Each row was made from one walk, in order. Every step used is in the known rows, and no mark comes twice. Write each row's walk.
Known rows:
sifo-varo-mede-buni: [  4   7  12  -1  -2  -1   0  -4   8  -5   8  -4 -26  -1  11   3  -4  -4
   1  -3   0   0   1   0  -7   2  -6  -7  -6   5   8   3   1   9   0   1
   8   4  -3  -1  -4  -2]
fole-puvil: [  5   6   0  -1  -2   1   3  -2  20  -1  -1   7   6  -1   2   6   0   0
   1   0  -4   2  -1  -2  -6  -2  -8  -4  -2   4 -12   1  -1  -4   0   0
   3   4  -2 -12   5   1]
vizo-duluk: [  1   1  -2  -2   0   5   4   1  -9   3   6   0  12  -4 -18   1  -3  -2
   1   0   2   0   0  -1   7   1   7  -1  -1  -6  -9  -1   3  -9  -1  -1
  -2  -3  -2   4   1   1]
varo-sifo: [  5   2   2   0  -2  -2  -1   2   7   1   0   1  22  -3   0   1   0  10
   0  -1   1  -1   2   1 -19  -1   8   7  -3   5   2   1   0 -13   0   1
   0   0   0  -1   0   2]
fole-varo-sifo-vizo: [  0  -2   2  -1  -1  -5   0   1  -1   5   1   7  22   7  -3  -3   1   6
   0   2  -3   1   0  -7 -15   1 -14  15   6   3  -4   0  -2 -10   2   0
   9   6  -1  -3  -6   2]
sifo-varo-foga: [ 4  5  5  1 -6 -5 -5  1  7 -1 -1  0 -5  0  3  2  0  2  1  3 -1  1  0 -3
 10  0 -9 11 -7  6  6  7  0  5 -1  1  3  0  1  1 -5 -1]
sifo-vizo-leval: [  0  -4  -6  -1   2   2   5  -1 -32   2   1   4   9   2  -5  -8   2   3
   3   0   1   2   1  -9  -1   0   1   3  10  -5 -15  -3   0   0   2  -2
 -12  -1   2   0   1   4]
leval-vizo: [  6   8  -2   1   2   0  -2  -1   5  -1  -4  -7   6   1   1  -8   0  -2
   0   2   0   1   1   3 -15  -1   6  -1  -5   1 -15   1   0  -6   4   0
  -8   5  -2  -6   2   8]
leval-vizo-sifo-varo-foga: [ -1  11  -2   3  -1  -4  -7   0   3  -3  -4 -10 -20   5  11  -3   0 -12
   0   4  -2  -4  -2   2  18   3  -9  10 -13   4   6   8   1   2   3  -1
   0   3   2 -11   3   1]
varo-foga: [ 5  4  2  0 -3 -3 -2  2  5  3 -1  2  2 -4  0  2  0  0  0  2  1  0  0  0
  6  0  3  8 -5  5  0  1  0  4 -1  2  0 -2  1  1 -1  0]
leval-varo: [  1   2  -2   2  -4  -1   4  -1   6  -6  -2   6  -3  -1  -3   7   0   7
  -1   2   0   3   1   0 -12  -3   1  -1   4  -1  -9  -1   0  -5  -1   0
 -11  -1  -3  -7   3   1]
sufo-varo-sifo-vizo-duluk: [ -2 -15   3  -2   1   0  -1   2  -4  -2   5   6  17   7 -16  -4  -3   5
  -4   1  -1  -3   2   1  13   3   3  12   6  -6  13  -9   0  -7   2   1
   7   2  -1   0  -7   2]
sufo-varo: [ 4 -5  0 -1  0  1 -4  2 10  1  0 -1 -2  0  5  3 -2  3 -5  2 -3  0  2  4
  7 -1  6 -4  1  2  5 -4 -1  0  0  2 -1 -1 -2 -4 -1  2]
duluk-varo-mede: [ -1  -1   0  -2  -5  -1   3   2  16   1   0  -5   0  -3  -2  -2   1  -5
   1  -3   0   2   0   3  -9  -1   4 -18  -6   2  -9   3  -1  -5  -1   1
  10  -3  -5   5   2   1]
duluk-varo-sifo-vizo: [ -2  -6  -1   0  -4  -2   2   1  12  -2   0   4  29   4   0 -12   2   7
   0   0   0   3   2  -3 -15   0  -1  10   6  -2  -8   0  -3 -19   2   0
  12   2  -6  -1  -2   4]
vizo-leval-varo: [ -4   2 -10   0  -2   0   8  -1 -29  -3  -2   3  -5  -2  -9   5   0  10
   1   1   0   3   1  -4  -8  -2   1  -1   2  -6  -6  -1   1  -2  -2  -1
 -21  -5   4  -1   7   1]
sufo-varo-foga-vizo: [  4  -4   5   1   3  -7  -6   2   5   2  -9  -1  -8   0   6   1   0  -1
  -4   3  -3  -1   1   9  16  -5   1   3 -10   4   5  -3  -2  17  -2   4
  -3   1   4   8  -4  -1]
buni-mede: [  5   2  -1   2  -1   0   5   0   1   1   1   9   1  -4   6  -4   0   7
  -2   3  -1   1   1   0 -10  -2   9   3   0   2 -17   1  -2  -4  -2   1
  10  -4  -3  -5   4  -3]
leval-vizo-sifo: [  1   9  -7   2   4   3  -1   0  -1   1  -2  -9  -9   0   8  -4   0 -13
  -1   1   0  -4   0   4  -1   1   6  -3  -6   1  -9   1   2  -8   2  -2
  -7   2  -2 -14   8   5]
sifo-vizo-foga-varo: [-1 -8  1  2  2  6 -3 -3  4 -2  2  5  3  4 12 -9  4  5 -1  0  2  3 -1 -7
  0 -1 -2 -2 21  0  4 -4  1  9  2 -2 -1  1  2 -6 -3 -2]
vizo-duluk-varo-foga: [ -5   0  -5  -3  -4   1   2   3  -3   2   4  -2   9  -3 -19  -4  -2  -4
   2   1   0   2  -2   2  23   1   0   6  -8  -7  -2   2  -1  -9  -2   0
  11  -6  -2  13   1  -1]
vizo-foga-varo-mede-buni: [  0   0   7   0   5   7  -2  -4  11  -1   7  -4 -26  -7  19   1   0   1
  -1  -5   4   0  -1   3  -5   2   2 -17   5   6  25  -4   2  22  -1   0
   5   2   3   0  -2  -7]
vizo-foga-varo-mede: [  0  -6   3   1   1   4  -4   0  13   0  -1  -5  -7  -4   9   1   2   0
  -1  -4   3   0  -2   1  -4   0   6 -20   6   6  17  -1   2  17  -1   0
  -1  -2   5   2  -1  -6]
vizo-sifo-varo: [ -1   7  -3   2  -2   3   0  -1  -2   0   3  -4 -12   1  11   5  -1  -7
   1   1  -1  -3  -1  -3  10   1  -4  -1  -1   3  -1   7   2  -7  -1  -2
   3  -3  -3 -10   3  -2]
foga-varo: [ 4 -3  3  1 -1  4 -1 -2  0  2 -2 -1 -8 -3  7  0  1  7 -1  0  2  1  0  2
  1 -1  6 -5  5  3  8 -1  0  3  1  0 -9  0 -1 -5  0  1]
duluk-vizo-foga-varo: [  0   3  -6   1   3  10  -8   0  19   1  -2   0   1  -3  13   7   3  -1
  -1  -2   1   1  -1  -2  -7   3   3 -11  10  -4   9  -1  -1   2   2  -1
  -2  -2   0   1   3   0]
sifo-varo: [ 4  6  2  0 -4  0 -2 -1  6 -1  1 -1  3  1  4  1 -1  3  1  1 -2  2  1 -4
 -6 -1 -4  2 -1  3 -6  7  0 -5  0 -1  2 -1 -3 -1 -2  0]
foga-vizo-sifo-varo-mede: [ -1   4   4   3   2  -4   0   0  -1  -1  -7  -9 -24   3  10   5   0 -15
   2  -2  -1  -5  -1   3   3  -3  -2 -18 -11   4  -4   7   2   9  -3   0
  -1   1   1   1   1  -7]
varo-mede-buni: [  5   5  10  -2   2   1   3  -3   8  -1   8  -3 -21  -7   8   4  -3  -4
   1  -4   2   0   1   2  -9   1   5 -11  -3   5   4  -2   1   8   0   1
   5   4  -1  -3  -1  -1]
foga-varo-sifo: [  4  -4   5   1  -1   1  -2   0   6   1  -4   0   6  -3   7   0   0  14
  -2  -1   2  -2   1   5 -11   0   8   5   1   5  21   0  -1  -3   0   1
  -8   1   1  -5   0   1]
varo-sifo-vizo: [  4  -5   4   0   0  -4   1   0   7  -2   1   6  26   4   0  -5   1   6
   0   0   1   0   3  -4 -15   0   3  12   6   2  -4  -2  -1 -10   2   0
   3   4  -2  -6  -5   4]

Write each row's walk:
[  1   7  -4  -1   3   3   1   0 -10  -1   0  -6  11   1 -19  -8  -3  -6
   1   0   1   0   0   4   0   2   7   2  -6  -7 -12  -1   2  -7   2  -2
  -8   1  -1   2   2   6]	leval-vizo-duluk
[ 0 -3 -2  2  1  7 -3 -1  8  1  0 -2  2 -4 11 -2  2  8 -1 -1  2  2 -1 -2
 -4 -1  3 -8 10  3 11 -1  1  6  0 -2 -2 -4  3 -1  1 -4]	vizo-foga-varo
[  0   2   2   2  -4  -6   1   0   8  -5  -4   8 -12  -1  -4   8   0   5
  -2   4   1   2   0   1   3  -1  -3   8  -2   1   1   0   0   6  -1   1
  -8  -1   1  -4   0   0]	leval-varo-foga
[ -7  -6  -6  -3  -2   4   6   0  -8  -1   7   3  19   4 -19 -11  -1  -5
   2   0   0   3   0  -4  10   1  -2   0   9 -13 -20  -2  -1 -15   1  -2
  11  -1  -7   5  -1   3]	sifo-vizo-duluk-varo
[ -1   0  -5  -1  -5   0   1   2  14   1  -1  -2  28  -3   0  -5   0   9
  -1  -2   0   2   2   1 -19  -1   3   5  -4   0  -2   3  -3 -21  -1   1
  11  -3  -5   4   3   2]	duluk-varo-sifo
[ -1  12  -5   3   1   1  -4  -2   2  -3  -2 -11 -14   5  11  -4  -1 -11
   1   2  -2  -3  -1   1   1   2  -4   0  -7   2  -4   7   2  -7   3  -3
  -3   2  -2 -13   4   3]	leval-vizo-sifo-varo
[  1   2   3   0   3  -4   2   1 -15   4  -3  -1   6  -2 -18  -1  -1  -6
   2   0   2  -2  -2   5  16  -3   3   7 -11  -4  -9   0   1   8  -4   0
  -5  -2   4  17  -1  -3]	varo-foga-vizo-duluk
[  1   3  -7   0   5   0   5   0 -37   5  -7  -5   8  -4  -3  -3   2   3
   4  -1   1   1  -1  -1 -10  -6   6  -5  -5  -2 -19   1   0   3  -3  -1
 -20  -3   5  12   5  -1]	foga-vizo-leval
[  4  -3  10  -2   3   0  -2  -1  13  -1   7  -4 -30  -4  12   6  -5  -3
  -4  -2  -1  -2   3   8   5   1   4 -12  -4   5  19  -7  -1  15   1   4
   8   4  -2  -3  -4   0]	sufo-varo-mede-buni
[ -6   4  -6   2   1  -3   0   2   0   4  -6  -6 -12  -2   9  -3   2 -11
   1   1   0  -2  -2   6  16  -4  -3  -1 -10  -1 -10   4  -2  -2  -4   0
   6  -4   0   7   7  -5]	duluk-varo-foga-vizo-sifo
[  4   6   7   2  -2  -8  -4   0   0  -1  -8  -4  -4   2   4  -2   1  -2
   2   2  -1   1  -1   1   5  -4  -9   8 -11   5  -5   7  -1  12  -2   1
  -3   1   2  11  -5  -3]	sifo-varo-foga-vizo
[  1   3  -5   3   4   7  -7  -2   9  -2  -5  -9   1   1  12 -11   2   2
  -1   0   2   2   0   2 -12   0   3  -5   5   2   8   0   1   8   3  -2
  -9   2   3  -3   2   2]	leval-vizo-foga-varo
[ -2   9   7   0   1   1   1  -3   2  -3   9  -7 -43  -1  19   7  -4 -12
   0  -3   0  -5   0   2   8   3  -6 -11  -6   5  13   4   2   7   0   0
  11   3  -1 -10   1  -5]	vizo-sifo-varo-mede-buni
[ -4   5 -11   0  -2  -1  -1   1 -14  -3  -7   6 -14  -1  -8  15   2   1
   2   2  -1   1  -1  -3   4   4  -3   4  -4 -10   1   0  -2   2   0   0
 -18  -4   5   4   6   3]	duluk-vizo-leval-varo-foga
[  2   6   1  -2  -2  -5  -2   3  -2   9   0   2  -1   0  -2   6   1   0
   0   3  -3   1  -3  -3   8   0 -13   9  -7   6   0   3  -1   2   0   2
   7   0   2   4  -3  -1]	fole-varo-foga
[ -1  11  -3   1  -3   0  -9   2  13   0  -2  -1 -21   1  13  16   1 -16
   1   2  -2  -5  -3  -1  22   6  -9   3  -7  -2   7   7  -1  -4   1   0
   7  -1  -1  -6   4   0]	duluk-vizo-sifo-varo-foga
[  1   2  -1  -1   5   1   5   0 -17   3  -1  -3  12  -2 -17  -2  -2  -4
   2  -1   1  -1  -1   3   0  -4   7  -2  -5  -7 -19   0   1  -2  -3  -1
  -8  -2   0  14   0  -1]	foga-vizo-duluk
[ -5   1  -6  -2   2   3   6   0 -12   3   0  -5  17  -1 -17  -8  -2  -5
   2  -2   0   2  -1   5   0  -5   3  -7  -6 -10 -24   2  -1 -13  -4  -1
   1  -4  -4  19   3  -1]	foga-vizo-duluk-varo
[  1   2   4   3   0 -10   2  -1   1  -5 -10   5 -11   0  -4   5   2   2
   0   3   0   2   0   4  -2  -6  -4   6  -7   0 -10   0  -1  11  -3   1
 -14   2   3   6  -1  -3]	leval-varo-foga-vizo
[ -1 -13   6   1   2   2  -3  -1   9  -3  -1   1  -7   2   8  -6   4  -2
   0  -2   3   1  -1  -4  -1   1   1 -16  17   3  10  -4   2  19   2  -1
   2   3   4  -4  -6  -4]	sifo-vizo-foga-varo-mede
[ -2 -14  -4  -1   2  -1  -1   2 -23   0  -1   3  14   5   0  -5   1  12
  -2   1  -2  -2   2  -3   1   1   2  11   5  -3  14  -7  -1  -1   2   1
  -6   1   5  -2  -2   3]	sufo-varo-sifo-vizo-leval
[ -1  12  -6   1  -1   5  -6   0  13   0   0  -2 -13   1  13  14   0 -14
   1   0  -3  -4  -1  -4   6   5  -4  -5  -1  -4  -4   6  -1 -13   2  -1
   4  -2  -5  -9   7   2]	duluk-vizo-sifo-varo
[  1   8   7  -4   3  -1   3  -2   0   5   8  -2 -24  -2   6   8  -3  -6
   1  -2  -2   0  -1   1  -7   1 -10  -9  -7   6   5   0   0   8   0   2
  11   5  -1   2  -2  -2]	fole-varo-mede-buni
[ -2 -12  -1   0   1   2   2  -1 -32   0  -3   3   7   3   2 -10   2  15
   1  -2   3  -1   1  -5  -3   1   3   9   9  -1  16  -4  -1   3   2  -1
 -15   2   7  -3   1   3]	foga-varo-sifo-vizo-leval
[ -5  -2  -3  -4  -3   2   5   3  -1   2   4  -5   5  -3 -20  -1  -3  -8
   2  -4   1   0  -1   4   5   2   6 -16  -7  -7  -7   2   1  -8  -1   0
  10  -5  -4  11   1  -1]	vizo-duluk-varo-mede
[ -1   4   2   1  -3  -1  -1   1   4  -1   2  -8 -24   1   9   8  -1 -12
   0  -2  -1  -5  -1   1   8   2  -2 -14  -6   6   5   6   2   4  -1  -1
   5  -1  -1  -8   1  -4]	vizo-sifo-varo-mede
[ -2 -12   5  -1   1   2   3  -1 -13  -2   2   6  12   4 -13  -6  -2   8
   0  -2   3  -2   0   0   8   3   3  11  10  -6  16  -5   1  -2   2  -1
  -3   3   1  -2  -5   2]	foga-varo-sifo-vizo-duluk
[ -5  -6  -3   3  -1  -2   0  -1  13 -10   1  11  24   6  -2  -2   3  11
  -2   1   1   3   1  -7 -23   0  -5  12  17  -1   1  -4   0  -6   1  -2
   0   2   1  -6  -3  -2]	leval-varo-sifo-vizo-foga
[  0  -3  -3   1   2   4  -1  -1   7  -2   4   5  21   2   3  -8   3   0
   0   1   1   4   0 -10  -8  -1  -2   1  18   0 -15  -3   1  -1   2  -3
   6   0   0  -4  -2  -1]	sifo-vizo-foga
[ -5   0  -8  -3  -2   6   5   1  -4   3   6  -3  16  -2 -18  -5  -3  -2
   2  -1   0   3   0   2   7   0   3  -4  -3 -10 -14   2   0 -18  -2  -2
   9  -6  -6  10   4   1]	vizo-duluk-varo
[ 4 -5  2  0 -2 -4 -7  3 12  2 -1  1 -8 -1  5  4 -1  2 -4  4 -2 -1  1  5
 22  0  1  7 -4  5 16 -3 -2 10  0  4  1 -1  2  0 -3  0]	sufo-varo-foga
[  0  -1  -1   0   2   6  -9   0  24   0  -4  -4 -10  -3  10  11   4  -8
   0  -4   1  -1  -2   1  -8   5   6 -24   7  -1  14  -1   0  11   2   0
   1  -1   2   3   1  -2]	duluk-vizo-foga-varo-mede
[  3 -13   4   0   0  -3  -4   1  12  -2   0   6  14   6   4  -4   0   7
  -5   2  -2  -1   4   1   0   0   1  12   9   2  11  -7  -2  -3   3   2
   5   5  -1  -7  -6   4]	sufo-varo-sifo-vizo
[ 4 -6  1  0 -1 -2 -5  3 13  0  0 -1 14  0  4  3 -2 10 -5  0 -3 -3  3  5
 -5  0  7  8 -3  5 17 -3 -1 -6  0  3  3  1 -1 -3 -2  2]	sufo-varo-sifo
[  1   0   0   2  -4  -4   2   0  11  -6  -3   6  11   0  -6   7   0  13
  -1   1   0   1   2   2 -24  -1   3   9   1   2   4   0   0  -9  -1   0
  -7   1  -1  -6   1   1]	leval-varo-sifo
[  1  -1   3   1  -3  -5   4   0  11  -7  -3   3 -16  -1  -7  10   0   0
  -1   0   0   1   1   3 -13  -1   4 -14   0   2  -2  -1   1   7  -1   1
  -9   1   0  -4   0  -1]	leval-varo-mede
[  3   0  13  -1   3   3   2  -5   3   0   5  -3 -36  -6  16   3  -3   0
  -1  -4   3  -1   0   6  -2   1   5 -13   0   5  22  -3   0  18   0   1
  -1   5   0  -6  -2  -1]	foga-varo-mede-buni
[-1  2 -3 -1 -6 -2 -1  2 11  2  0 -1  6 -4  1 -4  2  0  0  2  0  3 -1  2
  9 -1 -1  4 -7  1 -5  3 -3 -7 -1  1 10 -3 -3  5  1  1]	duluk-varo-foga
[ -1  -5   1  -2   1   3   6  -1 -13   0   7   6  14   4 -19  -6  -2  -5
   1   0   1   1   0  -5  11   2   2   4  10  -9 -15  -5   2  -7   1  -2
   2   1  -3  -1  -3   4]	sifo-vizo-duluk
[ -3  -1  -3   0   1  -1  -2   2   5   4   4   6  33   7   0  -3   3   7
   0   1  -2   2  -2 -10 -18   1 -16  12  12   3   0   0   0  -8   2  -1
  15   3   3   2  -5  -3]	fole-varo-sifo-vizo-foga
[ -4  -3  -6  -2   1  -1   4   2 -35   7   1   5  22   6  -7  -4   2  10
   3   1  -1   1  -2 -10 -11   2 -13  13   3  -1  -1   0  -1  -7   1   0
  -2   1   5   4  -2   2]	fole-varo-sifo-vizo-leval
[ -7  -6  -2  -2  -3  -1   3   1  -6   0   6   5  10   3 -20 -11   0  -6
   2   2   1   2  -1  -3  27   3  -5   9   3 -10 -10  -2  -1  -8   1  -1
  13  -1  -3   9  -3   2]	sifo-vizo-duluk-varo-foga
[  0   5  -3   2   5   0   2  -1  -8   5  -5  -5  -8  -3   8   2   1  -9
   1  -1   1  -4   0   2   1  -5   6  -7  -4   2 -16   1   1  -3  -3  -1
  -8  -2   0  -3   6  -2]	foga-vizo-sifo
[  4  -6   8   0  -1   0   0   0   6   1  -4  -3 -19  -3   5   4   0   0
   0  -3   2  -1   0   5  -2   0   9 -18   1   5  13  -1   1  15   0   1
  -7   1   1  -3  -1   0]	foga-varo-mede
[  1  -5  -1   1   1   0  -3   0  12  -2   4   5  35   3   3  -8   4   8
  -1  -1   2   2   1  -8 -19   0   0  11  14   3  -1  -2   1  -6   1  -2
   9   1   1  -1  -4  -2]	varo-sifo-vizo-foga
[ -3   5   0  -2   4  -5   2   2 -22  10  -2  -1   3   1 -20   2  -1  -6
   3   2  -2  -1  -5   2  19  -2 -13   8 -13  -3  -7   2   0   8  -3   1
   1   0   4  20  -3  -4]	fole-varo-foga-vizo-duluk
[ -4   2   0  -1   2   1   9  -4 -26  -7   4   1 -31  -5  -2   8  -2   4
   2  -2   1   1   0   1 -11   1   0  -9  -2  -3   7  -4   1  14  -1   0
 -14   0   5  -1   4  -2]	vizo-leval-varo-mede-buni
[ -1  -3   0   2   5  -4  -6   3  -1   4  -7  -5 -24   1  13   5   0 -10
  -5   3  -2  -6  -1   9  30  -4   0   2 -10   4  10  -3  -1  14  -3   3
  -3  -1   4   0   1  -4]	sufo-varo-foga-vizo-sifo
[ -5  -1  -7  -3  -3   3   4   2  -1   2   5  -2  29  -3 -18  -5  -3   5
   1  -3   1   0   0   3  -3   2   5   7  -6  -7  -1   3  -1 -24  -2   0
  11  -5  -4  11   4   1]	vizo-duluk-varo-sifo
[ -5  -5  -4   1  -2  -6   5   0 -30  -7  -3  10 -10   5 -10  -1   2   5
   1   4   1   3   0  -8  11   0  -8  14   7  -5  -2  -4   0  10   1  -1
 -17   0   6  -3   1   1]	sifo-vizo-leval-varo-foga
